What can hang from each mark:
k_494: k_420
k_420: k_494 k_588 k_611 k_658
k_924: k_658
k_451: k_658
k_893: k_420
k_611: k_420
k_3: k_494
k_658: k_3 k_334 k_924

Each row was made from one small tree. The marks that hang from a mark follow it in brackets, in the order of their numbers. Every link used is in the known rows. Write each row's tree.
Known rows:
k_420[k_494 k_588 k_611 k_658[k_3]]: [ 16  15  19 -30  31 -10  32 -22 -25  24 -12   4 -17   8  -1  28  10  14
  31 -46 -15  13   5  -2  14   6 -11  19  20 -19  32   0  36 -11   9  -6
  36   7 -31   5  27  34 -23 -15   2  21  29 -15  -5   8  16   5]
k_451[k_658[k_3]]: [ 31  -9  -6  -7 -24  -3   3   1 -15 -28   3   7   3 -13 -13  -6 -16  -3
  -6   3 -10  19   4   9  23   4 -22  -8  -1   7  -1  15 -21  -7  11  12
 -10  14 -21 -22 -25  -7 -15  -5  -2  -9  -4 -11  -3   8  -1   1]
k_924[k_658[k_3 k_334]]: [ 28 -25  -7 -14 -58  -2  -6   4 -33 -41   7 -15 -19  -1 -12 -13 -12 -10
   2   7 -30  17  -1   9  24  24  -7  -8 -18 -23   7  11 -27   5  17  -6
 -27  11 -19 -28 -55 -26 -14  -8 -10 -16 -12   1  -8  -1  13   0]
k_3[k_494]: [ 10  -7  -2  -2 -13  -8   7   8 -17  -8  -7   5  -9   3 -15 -15  -9 -13
  -6  -4  -2  10  -7   4  13   5  -9   7 -15  -5  15   7  -2  -1  10  -4
   8  -6 -11 -31   2   7 -15   6  15   5  -8  -7 -10   2  10 -21]
k_611[k_420[k_588 k_658[k_3 k_334]]]: [  9   8  -1 -17   4  -8  35 -13 -21   7  12  -4 -26   7  -5  11  -8  -2
  46 -54 -21  21 -11  -5  23   7  -6   9   6 -17  26   2   5   5  22 -24
   5   2 -39 -12 -25   7 -34 -19 -20   2  -4 -27  13   3   9 -13]
k_658[k_3[k_494] k_334 k_924]: [ 32 -31 -20   1 -57 -15   2  10 -29 -41   5 -16  -9  -3 -14 -35 -27 -12
 -12   3 -18  24  -9  19  36  32   5  15 -29 -20  15  22 -35   1  16  -9
 -11 -13 -12 -42 -62 -26 -20   4   3 -29 -34  -2  -7  -2   9 -10]
k_611[k_420[k_658]]: [  1   6  11 -10  27  -3  37  -3 -16  12   2   0 -27   1 -14  12  -3   3
  29 -48   0   3   0  -3  10  -3 -19  11   2  -8  27   5  22  -7   0 -18
   9  14 -27 -12   9  31 -33 -18  -4   8   5 -28   9   9  -6  -3]
k_494[k_420[k_588 k_611 k_658[k_334]]]: [-17  21  12 -22  16  -4  10 -22   0  27  17 -19 -35  30   4  34   2   2
  28 -47 -14  16 -20  -3  -6  -6   5  10   3 -21  26 -27  29  11   4 -30
   2  20 -24   8  20  23 -29  -6 -13  20  35 -17  -1  -2 -17  -7]
k_893[k_420[k_588 k_611]]: [  1  18   5 -10  29  -1  11 -23  -7  34   9   9  -9  17 -12  31  -5   5
  23 -41  -7   2 -18  -6 -18 -26  -5   0  13 -11  15 -26  27  26  -7 -18
  26  -3   9   7  62  26  -5  -2  -7  31  34 -29   5   8   5 -17]
k_420[k_611]: [  7   6   9  -2   9   3  15  -3 -14  14   4  -6 -15   4 -15   7  -6   1
  11 -18  -2   4  -2  -6  -1  -5  -8   4   2  -6  12 -10  17  11   0 -12
   7  10  -6   0  36  13  -7   3   3  16  19 -13   4   6  -2  -5]
k_494[k_420[k_611 k_658[k_924]]]: [  5  -4  16 -17   7 -12  19  -6  -2   1   2 -21 -28  12   1  20  -1   6
   7 -39  -2   8  -4  13   7   9   3  21  -9 -17  25   0  27 -10 -16 -12
   1  24  -8  -1  18  36 -26  -3   1  -6  20 -16 -13   5 -23  15]
k_494[k_420]: [  5   3   8 -14   2  -8   5 -11  -5   0   5  -4 -13  12 -13   8  -9  -8
   1 -21  -5  12 -13   1   2   0 -11   1  -8  -7   8 -10  15  -2  -3  -3
  -6  18  -5 -13  16  21 -15   2  -2   0  16 -12 -13   9 -12   9]
k_893[k_420[k_588 k_611 k_658[k_334]]]: [ -5  20  10  -8  20  -4  16 -21 -10  34  15  -8 -24  27  -2  38   3   8
  34 -46 -17   4 -13  -8 -10 -16  -3   6   5 -27  26 -26  24  19   1 -34
  14  -8 -10   8  28  17 -30 -15 -16  26  29 -30  10  -4  -1 -25]
k_611[k_420[k_494 k_658]]: [  9  20  18 -13  45  -7  34  -6 -30  20  -6   7 -24  -4 -15  14   1   4
  25 -51   0   2   6  -8  19   3 -27  20  18  -3  30   1  43 -23   3  -8
  25   6 -32  -6  18  45 -36 -16   6  16  11 -23   3   9  -3   0]
k_924[k_658[k_3[k_494] k_334]]: [ 25 -29 -16  -1 -60 -10 -13  15 -28 -45  -3 -20 -15   5 -13 -22 -14 -14
 -14  14 -25  21  -3  17  27  29  -5   5 -27 -21  17  13 -35   3  29  -8
 -16  -4 -26 -45 -60 -28 -19   1   5 -19 -23   8 -13  -6  15 -18]
k_893[k_420]: [ 17   1   7  -3   7  -4  10  -7 -13   2   6   3  -9   2 -20  12 -13  -1
   8 -20  -8   2 -10  -3 -13 -14 -16   0  -4  -9  12 -10  13   7  -9  -6
   7  -5   7 -13  21  15 -13 -10  -6   3  11 -24  -3   9  -4 -11]
k_611[k_420[k_494]]: [  9  20  17  -6  38  -3  20  -9 -33  20  -3  11 -11  -2 -21  -2 -11  -7
  17 -41   1   6  -5 -13  17  -2 -29  14  13   6  18 -11  37 -10   7  -8
  18   4 -26 -10  23  33 -18  -2   6  17  11 -23   6  10   6  -3]
k_451[k_658[k_3 k_334 k_924]]: [ 36 -20 -18  -3 -57 -10  -6   1 -19 -53  19 -10  -3 -16  -8 -23 -27 -10
  -6   7 -19  26   1  13  38  22  -8  -6 -14  -5   0  21 -38   0  11  -2
 -32  10 -22 -21 -69 -31 -17  -3 -15 -31 -17 -10   3  -1  -4  -1]
k_893[k_420[k_494]]: [ 25  12  16 -10  27  -6   8 -11 -31  13  -6  13  -2  -1 -19  16 -10   1
   5 -23  -8   4  -5  -7   2  -9 -27   7   5  -7  12 -19  32  -9  -6   0
  24 -13  -1 -10  34  26 -17  -9   2  15  18 -23  -7   5   1  -5]
k_924[k_658[k_3[k_494[k_420]] k_334]]: [ 17 -28  -9  -7 -50 -15 -24   5 -19 -42  -3 -22 -15  18 -16 -10 -14 -14
 -25   3 -26  25 -11  18  24  23  -1   6 -31 -18  18   8 -28  -3  23  -2
 -17   6 -30 -47 -50 -22 -18   6   1 -23 -14  12 -19  -2  -2  -9]
k_893[k_420[k_494 k_658]]: [ 22  18  18 -18  32  -8  21 -11 -27  15  -8   2 -15   3  -6  27   3   9
  11 -35  -7  -2   8  -3   1  -7 -26  16   9 -15  28  -6  37 -22  -9  -5
  29  -9  -9  -6  27  40 -34 -19   1  13  23 -24  -9   2  -4  -2]
k_494[k_420[k_588 k_658[k_3 k_924]]]: [ 20 -13   1 -48 -19 -24  24 -22   3 -16   0  -6 -20   9   9  15  -4   3
  24 -47 -13  24 -14  18  23  21   9  16  -4 -22  24  17   4 -16  -2  -1
   3  21  -9 -13 -20  24 -27  -9 -12 -17   5 -27 -19   6  -5  17]
k_924[k_658[k_334]]: [ 10 -17  -8 -16 -42  -1  -9   5 -27 -31  16 -17 -26   5 -14 -13  -5 -13
   2   4 -16   8  -2  -5  15  18  -5  -5 -16 -19   9  -3  -9  12  14 -18
 -25  14 -13 -11 -37 -12 -19  -8  -5  -7  -2  -1  -3  -5   6  -9]
k_893[k_420[k_494 k_588 k_611 k_658]]: [  4  32  26 -21  52  -8  20 -26 -22  45  -6   7 -16  18  -2  44  12  10
  26 -59  -9   0  -6  -8 -11 -16 -16  20  22 -16  31 -23  54  -3  -7 -16
  46  -7 -11  12  61  50 -25 -12  -1  35  43 -29   0   3   4 -10]

Write each row's tree:
[  7  -3  -3 -23  -9 -17   4 -17  -1  -2 -13   4   0  19  -6   6 -11 -10
  -1 -31 -12  27 -19  15  17   4   4   9  -8  -7  20   6  -2  -2  12  -2
  15   6 -16 -36   1   6 -16   5   0   2   5  -8 -21   7   5  -8] | k_658[k_3[k_494[k_420[k_588]]]]
[ -8  24  14 -24  26  -4  18 -20 -26  31   8 -10 -33  16  -2  21   9   7
  32 -41 -18  10  -2 -13   7   5  -8  14  16 -20  33 -21  42   3  13 -28
  20   6 -29  13  17  31 -31  -8  -1  33  29 -18   1   0   4 -17] | k_420[k_494 k_588 k_611 k_658[k_334]]
[ 10  15  23 -14  38  -4  22  -9 -31  29 -10  -3 -23   3  -7  22   8  14
  14 -35  -7   0  14  -2   6   4 -20  20  11 -10  28 -10  48 -17  -3 -10
  24   9 -25   6  37  42 -26 -12   9  19  25 -15  -2   4  -2   2] | k_420[k_494 k_611 k_658]
[ -1  -3   7 -13   7 -14  10   0  -7   2 -10 -10 -21  20  -4  11  -5  -5
  -4 -23  -2  11  -8  14   8   3  -7  19 -16 -11  30   7  10 -21  -1  -5
  10   9 -21 -33   6  25 -32  -2  11  -5   8  -7 -19   1 -14  -5] | k_3[k_494[k_420[k_658]]]
[ 30 -21   1  -9  -7 -13  40   1 -20 -19  -1  -4 -24  -6  -6   1  -9   6
  27 -46  -8  12   5  15  30  19  -5  20  -3 -12  25  29  -1 -21  -2  -4
   2  10 -22 -24 -27  17 -32 -18  -6 -23 -17 -27   2   8  -3  11] | k_611[k_420[k_658[k_3 k_924]]]
[ -8  12   8 -28  21  -4  29 -15  -5  28   3  -1 -30  15   1  28  10   7
  34 -43  -6   6  -3  -9  -4  -8   2  10  14 -13  28  -9  29   8   0 -18
  19  14 -12  12  41  35 -20  -9  -3  32  31 -25   3   3   5  -5] | k_420[k_588 k_611 k_658]
[ 16   5  10 -19  27 -15  34  -8 -31   4  -7  -2 -24  -9  -8  -3  -5  -1
  23 -53   1   2   7   3  26  14 -15  28   9 -12  29   7  35 -25  -5  -8
  17  11 -29 -10  -6  43 -36 -14   6   3   3 -26   0   5  -3   7] | k_611[k_420[k_494 k_658[k_924]]]
[-16  14   4 -12  19  -8  -2 -13   4  29  -3  -3 -14  29  -9  18  -3 -11
   3 -37   0  19 -25   2  -4  -9   2  16   1  -1  23 -17  18  13   7 -12
  25   8 -13 -14  52  25 -11  16   7  26  30 -13 -12   4  -5 -18] | k_3[k_494[k_420[k_588 k_611]]]
[-12   5  -1 -24   4 -16   3 -18   3   8  -6   4  -9  20  -8   6  -8 -15
  -2 -30  -1  17 -28   3   7  -1  -1  11  -6  -2  19  -8   8   4   6  -9
  20   7 -11 -25  25  23 -15  11   6  17  14 -15 -18   3   1 -18] | k_3[k_494[k_420[k_588]]]
[ -4   5  15  -3  22 -11  11   5  -2  24 -12 -16 -20  25  -8  20   1   2
  -5 -33   1   9 -10  13  -3  -5  -4  26 -11  -7  32  -7  22 -11   1  -9
  18  10 -26 -21  35  33 -32   3  11   7  21  -2 -14   5 -14 -11] | k_3[k_494[k_420[k_611 k_658]]]
[  6  -2   9 -42   2 -18  24 -23   1   2  -1   1 -19  18   4  30   1   3
  25 -43 -16  22 -10   9  11   6   0  10   4 -19  23  11  12 -12   3  -5
  11  22 -22 -14   1  26 -27 -13 -10  -1  13 -19 -16   7   2  13] | k_494[k_420[k_588 k_658[k_3]]]
[  5  24  14  -6  34  -3  28  -5 -41  16   7  -2 -28   1  -9   3  -6  -1
  27 -47  -9   5  -1 -11  20   4 -26  20   9 -14  32 -11  36 -13  12 -23
   9   0 -42  -5  -9  24 -40 -12  -3  12   6 -23  11   3  -4 -11] | k_611[k_420[k_494 k_658[k_334]]]
[ 16  -9   4  12 -11  -8  13  14 -22   0  -6 -23 -21  13  -9   1  -4   3
   1 -16 -21  15  -3  15  21  12  -6  15 -13 -20  34   8 -14  -2  21 -16
   6  -6 -37 -26 -21  -4 -32  -3   2  -4  -7   4  -2  -1   2 -19] | k_420[k_611 k_658[k_3[k_494] k_334]]
[ 18   0   7   1   4  -3  30   3 -31  -4   6 -12 -26   4 -14   5 -12   3
  30 -41 -20  15  -5   2  24   7 -14  10  -4 -17  28  10   1  -7  16 -20
  -7   5 -41 -22 -34   2 -36 -20 -12 -10 -13 -18  14   8  -2  -4] | k_611[k_420[k_658[k_3 k_334]]]
[ -4   6  10   7  17  -9  -7   2  -4  21  -9 -11 -10  25 -16   7 -10  -9
 -17 -25   1  13 -19   8   0  -7  -4  18 -13   1  21 -13  14   3   5  -6
  12   6 -12 -23  40  17 -12  15  16  10  20  -3  -9   6 -12 -15] | k_3[k_494[k_420[k_611]]]
[ 18  22  33  -3  49  -6  19  -8 -26  34 -11  -2 -17   9  -8  41   5  16
  15 -41  -8  -3   5  -1  -7 -13 -24  22  14 -12  29 -20  49 -15  -9 -12
  34 -10 -11   4  52  46 -33 -15   1  20  32 -22  -3   5  -8  -6] | k_893[k_420[k_494 k_611 k_658]]
[ 27 -25 -10  -4 -40 -22 -17   3  -3 -46  -4  -4   8   1  -7 -16 -21 -15
 -32  -1  -6  28 -12  28  33  12  -8  15 -22   6   9  22 -35 -21   7  17
  -6  11 -22 -48 -38  -4 -19  15   4 -30 -13  -5 -22   1 -16   2] | k_451[k_658[k_3[k_494[k_420]] k_924]]
[ 19 -11 -17  -4 -47  -4  -8  -1 -20 -43  25  -8 -10 -12  -5 -25 -20 -14
  -6   5  -8  14  -8   4  26  14  -6  -7 -13  -8   0   6 -24   7   3  -7
 -31  12 -15 -10 -51 -19 -17   2 -10 -17  -8 -15   4  -5 -10  -9] | k_451[k_658[k_334 k_924]]
[  5  10  13 -39  20 -15  31 -20 -20  15  -4  -2 -27   3   6  16   7   8
  30 -45  -5   8   5  -2  16  15  -1  26  15 -19  32  -1  43  -8  -2 -11
  28  11 -14  12  27  49 -26 -10   4  22  25 -21  -8   0   7   3] | k_420[k_494 k_588 k_611 k_658[k_924]]
[  1  -9  10  -4   3 -19   8   2  -3  -3  -6 -25 -23  21  -2  11  -2   0
  -7 -33   0   8  -8  23   9  12  11  35 -18 -13  32   3  12 -13  -2  -9
  12  11 -16 -24  15  30 -29   7  14  -6  12  -6 -14  -2 -20  -2] | k_3[k_494[k_420[k_611 k_658[k_924]]]]
[ 35  -5  14 -16  14 -17  40  -3 -33 -12 -11   2 -18 -12  -6  -1  -6   6
  19 -49  -8  12   8   9  37  23 -16  29   5 -12  29  21  19 -32   3   2
  20   6 -30 -18 -21  33 -36 -15   4 -15  -8 -23   3  11   2  13] | k_611[k_420[k_494 k_658[k_3 k_924]]]
[ 30 -28 -23   7 -63 -16 -14   9 -20 -55   9  -8   2 -11 -10 -37 -30 -16
 -23  13 -13  25  -8  23  40  25  -4   7 -28  -5   7  27 -55  -3  18   2
 -21  -1 -28 -44 -74 -36 -19   6  -1 -31 -29  -2   1  -5  -2 -20] | k_451[k_658[k_3[k_494] k_334 k_924]]
[ 37 -11   4 -17 -25 -20  20  -3 -40 -29  -1 -13 -22  -9   1  -7  -4   2
  11 -19 -25  16  10   9  39  37  -6  17 -11 -31  26  16   0 -27  10  -9
  -4   2 -26 -18 -54   6 -37 -13  -6 -24 -14 -12  -9  -1   6   9] | k_420[k_494 k_658[k_3 k_334 k_924]]
[-18  10   0 -22  -4 -12   4 -11  -4  10   4 -10 -24  30   2  10  -1 -13
   9 -33 -11  20 -22   4  13   5   6  18 -12 -22  32  -8   2  -1  14 -24
   7   4 -26 -22 -13  14 -37  -1  -3  10  11 -14 -16  -4  -9 -23] | k_3[k_494[k_420[k_588 k_658[k_334]]]]
[ -4   1  -3 -23 -13  -8  23 -16  -8   1  21 -17 -38  11   5   8   1  -1
  34 -38 -14  11 -12   0  12  12  18  12  -1 -31  27  -2  11  14   4 -31
   1  11 -13  11  -6  12 -27  -8 -16   6  15 -24   4  -3   2 -11] | k_420[k_588 k_611 k_658[k_334 k_924]]
